Each row comes from the steps of one path. Every step used is in the known rows, and no mark comes twice. Write the path behind each row, first mark first.
(in the rows, 128 means zero)
Known rows:
futug > pino > pusu > rifeg: [ 99 114 115 156 151 148 153 204 172 148 128 109 108 139 126 152 104 105
  91 122 181 129 141 103 107 164 129 140 135 147  81]
tofi > rifeg > pusu > vifo > futug > pino > navur: [126 146 132 129 211 117 179 129 225 127 163 128 108 119 122 149 112 105
 111 131 218 119 125 109 116 165 115 138 142 135 104]
pusu > rifeg: [107 120 137 129 148 133 145 167 116 127 155 110 126 126 146 149 113 109
 101 124 144 138 142  99 107 135 129 144 142 143 110]
satoz > navur > pino: [121 118 145 157 125 150 119  69 121 139 122 108 101 107 127 142 121 101
 122 121 161 149 169  83 113 129 118 160 139 143 116]
rifeg > pusu > pino: [136 114 137 116 169 123 161 149 126 121 165 105 106 160 123 161 115 100
 106 123 173 143 149 111 114 153 112 141 151 146 141]
pusu > pino > futug > vifo > tofi > rifeg: [ 69 135 150 118 236 112 141 204 158 156 143 112  98  88 169 130 106 102
 126 111  99 133 144  89  92 159 133 143 153 140 113]
vifo > tofi: [ 89 110 127 158 164 148 105 129 140 138 164 105 123 117 132 138 114 102
 117 131 143 148 126  95 105 146 127 171 145 162 130]
pino > futug > vifo > pusu > rifeg > tofi: [ 86 119 161 140 190  76 145 174 134 135 104 113 105 143 142 130 117 113
 111 117 137 122 167 117  97 158 130 143 146 152  94]
futug > vifo > pusu > rifeg: [ 83 128 141 118 166  97 142 199 141 134 142 122 122 115 147 146 113 118
 108 131 146 102 149 123 110 150 131 163 149 147  97]
tofi > rifeg > pusu > pino > futug: [132 148 149 114 219 111 186 126 130 136 133 104  90 132 148 150 119  95
 118 111 121 145 151 106  99 145 122 116 147 136 130]
pusu > pino > futug: [121 117 159 141 179  98 160 163 118 132 129 103 122 136 158 137 112 105
 122 105 140 150 141 101 107 140 122 142 151 143 105]
satoz > navur > pino > pusu > rifeg: [103 104 132 148 167 158 131  95 132 126 125 107  73 124 133 154 102 102
 111 113 181 148 186 103 118 147 123 160 128 136  82]
navur > pino > pusu > rifeg > tofi: [100  67 151 135 168 145 129 110 135 122 116 114  78 192 116 146 105 101
 114 115 149 164 208 128 117 158 137 148 129 150  92]
pino > futug > vifo: [ 97 129 127 162 169 104 131 180 148 166 101 124 116 113 154 136 123 112
 119 119 114 122 133 107  88 142 143 140 160 143  99]
pino > navur > satoz: [122 125 115 144 177 137 114 106 183 135 131 115 110 141 122 139 118 118
 123 122 169 139 149 110 110 138 128 167 141 147 107]
rifeg > pusu: [135 123 116 143 155 140 138 112 134 139 147 114 107 153 115 160 127  99
 108 136 161 134 142 112 104 146 125 146 149 151 141]
satoz > navur > pino > pusu: [113 103 130 167 151 153 117  58 146 139 112 111  80 120 125 148 111  98
 128 117 180 146 183 113 117 145 127 158 134 144  98]
tofi > rifeg > pusu > vifo > futug > pino: [140 137 137 116 198 118 194 157 176 130 156 122 115 127 127 149 118  98
 103 134 188 115 122 118 107 166 118 140 142 137 114]
futug > vifo > pusu: [ 89 126 138 134 150  84 126 160 152 147 135 128 129 108 136 143 121 113
 121 136 144 103 145 128 107 148 135 165 155 155 116]
futug > pino > pusu > vifo > navur: [ 70 106 142 161 177 149 148 220 203 149 136 110  88 155 141 150  97 119
  95 116 202 106 107 118 121 162 128 164 145 146  77]
futug > vifo > tofi: [ 72 112 118 147 174 144  97 184 162 156 152 120 119 106 137 140 111 107
 114 135 132 127 127  99  96 158 136 173 155 154 122]
rifeg > pusu > vifo > futug > pino > navur > satoz: [157 110 109 135 220 124 166 144 225 113 150 118  94 170 103 145 110 119
 104 128 249 123 113 120 116 178 106 185 139 141  81]
pusu > pino: [115 106 154 118 148 112 148 162 117 124 166 110 131 137 143 143 110 104
 113 118 149 146 149 105 114 140 119 145 151 144 126]
pino > futug > vifo > tofi > rifeg: [ 68 150 135 147 224 127 121 167 163 172 121 118 100  77 162 132 118 103
 128 124  88 126 137  93  83 152 147 148 151 148 114]
vifo > futug > pino > pusu > rifeg > tofi: [110  86 148 154 169 128 148 138 157 121 138 114 119 156 114 141  98  97
 100 127 216 136 164 112 110 184 129 141 132 144  81]
tofi > rifeg: [109 146 147 123 152 128 144 106 134 148 140 122 130  95 150 143 124  99
 122 128 108 132 154 106 102 127 139 125 144 143 138]
navur > pino > futug > vifo > pusu > rifeg: [ 95 113 154 133 200  86 149 183 134 142 102 118  88 140 150 138 116 121
 125 116 124 120 168 120 108 146 136 178 142 150  66]

Which path is each row?
[108 135 143 125 252 128 162 135 135 137 156  92  81 128 144 143 110  90
 120 116 128 156 138  92  99 160 118 146 142 147 137] -> vifo > tofi > rifeg > pusu > pino > futug
[ 99 120 144 131 187  86 151 217 139 149 122 117 113 122 160 137 113 112
 117 108 121 125 142 105  99 152 129 138 161 137  97] -> pusu > pino > futug > vifo
[ 93  93 141 126 221 154 137 171 188 125 137 110  70 178 146 147  98 126
 113 110 183 119 124 155 121 156 137 194 142 141  72] -> pino > pusu > vifo > navur > satoz
[ 72 151 119 108 247 144 127 160 211 142 183 120  79 110 130 155 104 101
 117 127 158 132 155  91 108 172 116 155 152 140 137] -> futug > vifo > tofi > rifeg > pusu > pino > navur
[128 115 143 161 134 118 145 142 155 139 149 118 152 113 127 138 116 105
 113 135 195 121 124  91 105 156 129 148 145 146 103] -> vifo > futug > pino
[128 152 126 119 176 143 156  89 142 146 147 118 106 123 126 159 129  93
 114 134 129 135 155 114 100 138 132 119 143 143 153] -> tofi > rifeg > pusu
[114 151 138 106 228 106 177 179 156 154 130 121  85 120 152 151 121 101
 114 115 116 122 157 114  90 159 129 122 157 129 122] -> tofi > rifeg > pusu > pino > futug > vifo
[105 130 141 102 221 149 148 134 144 127 188 101  93 126 132 154 109  90
 114 127 139 153 148  97 107 162 115 152 142 150 156] -> vifo > tofi > rifeg > pusu > pino
[ 82 114 164 129 169 139 139 184 154 128 162 113 107 142 158 146 107 122
 106 120 169 119 112 118 122 132 129 169 152 143 102] -> pusu > vifo > navur
[ 95  88 137 142 163 133 135 124 133 125 129 113 100 170 125 146 105  99
 103 118 165 153 182 127 109 160 135 129 137 149 104] -> pino > pusu > rifeg > tofi
[ 92 121 156 121 232 136 138 224 169 148 126 105  79 146 163 139 103 131
 118 104 143 112 134 107  99 157 137 178 157 130  78] -> pusu > pino > futug > vifo > navur > satoz
[124 131 104 166 156 146 125 152 215 152 118 110 112 137 110 137 116 119
 108 124 187 133 135  83 105 152 118 162 137 151  98] -> futug > pino > navur > satoz
[ 87 134 151 132 224 134 146 203 165 151 143 107  73 152 150 160 107 119
 108 113 164 110 129 103 103 162 127 157 164 132 103] -> rifeg > pusu > pino > futug > vifo > navur
[101  89 125 135 175 109 150 162 162 126 132 123 103 148 145 145 108 107
 112 112 166 134 134 155 121 150 132 154 146 149  92] -> pino > pusu > vifo
[ 78 145 142 160 220 149 112 103 161 168 103 110  69  65 149 129 119  99
 133 117 111 138 164  69  89 150 134 163 141 137 106] -> satoz > navur > pino > futug > vifo > tofi > rifeg
[126 134 131 101 193 127 180 137 147 131 150 122  93 140 140 154 125 100
 104 126 136 131 142 131 110 142 125 130 146 142 134] -> tofi > rifeg > pusu > vifo
[ 96 106 126 136 169 136 142 154 135 130 142 116 105 138 142 153 104 105
 106 120 158 137 153 128 113 149 137 145 137 142  90] -> pino > pusu > rifeg
[ 91 147 133 119 236 150 136 117 191 126 191 106  84 122 126 154 103  96
 122 125 175 154 152  86 116 161 108 150 142 147 144] -> vifo > tofi > rifeg > pusu > pino > navur
[133 120 120 151 193 112 168 150 213 117 164 123 113 148 110 151 110 111
 103 131 252 122 109 112 123 169 106 161 146 142  90] -> rifeg > pusu > vifo > futug > pino > navur
[108 127 137 170 165 126 122 122 143 162  85 115  83 100 144 135 124 108
 124 112 138 130 165  86  94 141 130 158 150 134  91] -> satoz > navur > pino > futug > vifo
[ 68  78 170 139 185 174 112 119 146 126 134 107  62 197 125 155  97 111
 113 112 172 149 197 113 124 153 143 167 133 145  85] -> vifo > navur > pino > pusu > rifeg > tofi
[122  75 153 136 189 115 145  69 150 105 133 123  86 124 140 142 101 102
 132 110 223 135 161 140 130 158 120 180 137 132  69] -> satoz > navur > pino > pusu > vifo > futug
[ 96  98 130 162 146 146 144 173 164 142 118 106 105 166 111 144 105  97
  88 120 183 141 169 100 105 175 127 125 132 152  96] -> futug > pino > pusu > rifeg > tofi
[ 88  91 172 126 171 149 131 162 140 129 147 115  90 168 149 146 109 124
 114 114 156 130 139 115 130 129 131 189 147 145  91] -> pusu > vifo > navur > pino
[ 90 133 144 137 196  76 151 201 135 142 114 116 112 115 159 139 115 120
 116 119 134 108 140 122  99 147 134 157 148 148  80] -> pino > futug > vifo > pusu > rifeg
[102  97 116 155 157 121 159 210 186 148 123 116 104 147 132 143 108 107
  97 117 188 124 121 130 116 164 124 151 142 152  83] -> futug > pino > pusu > vifo
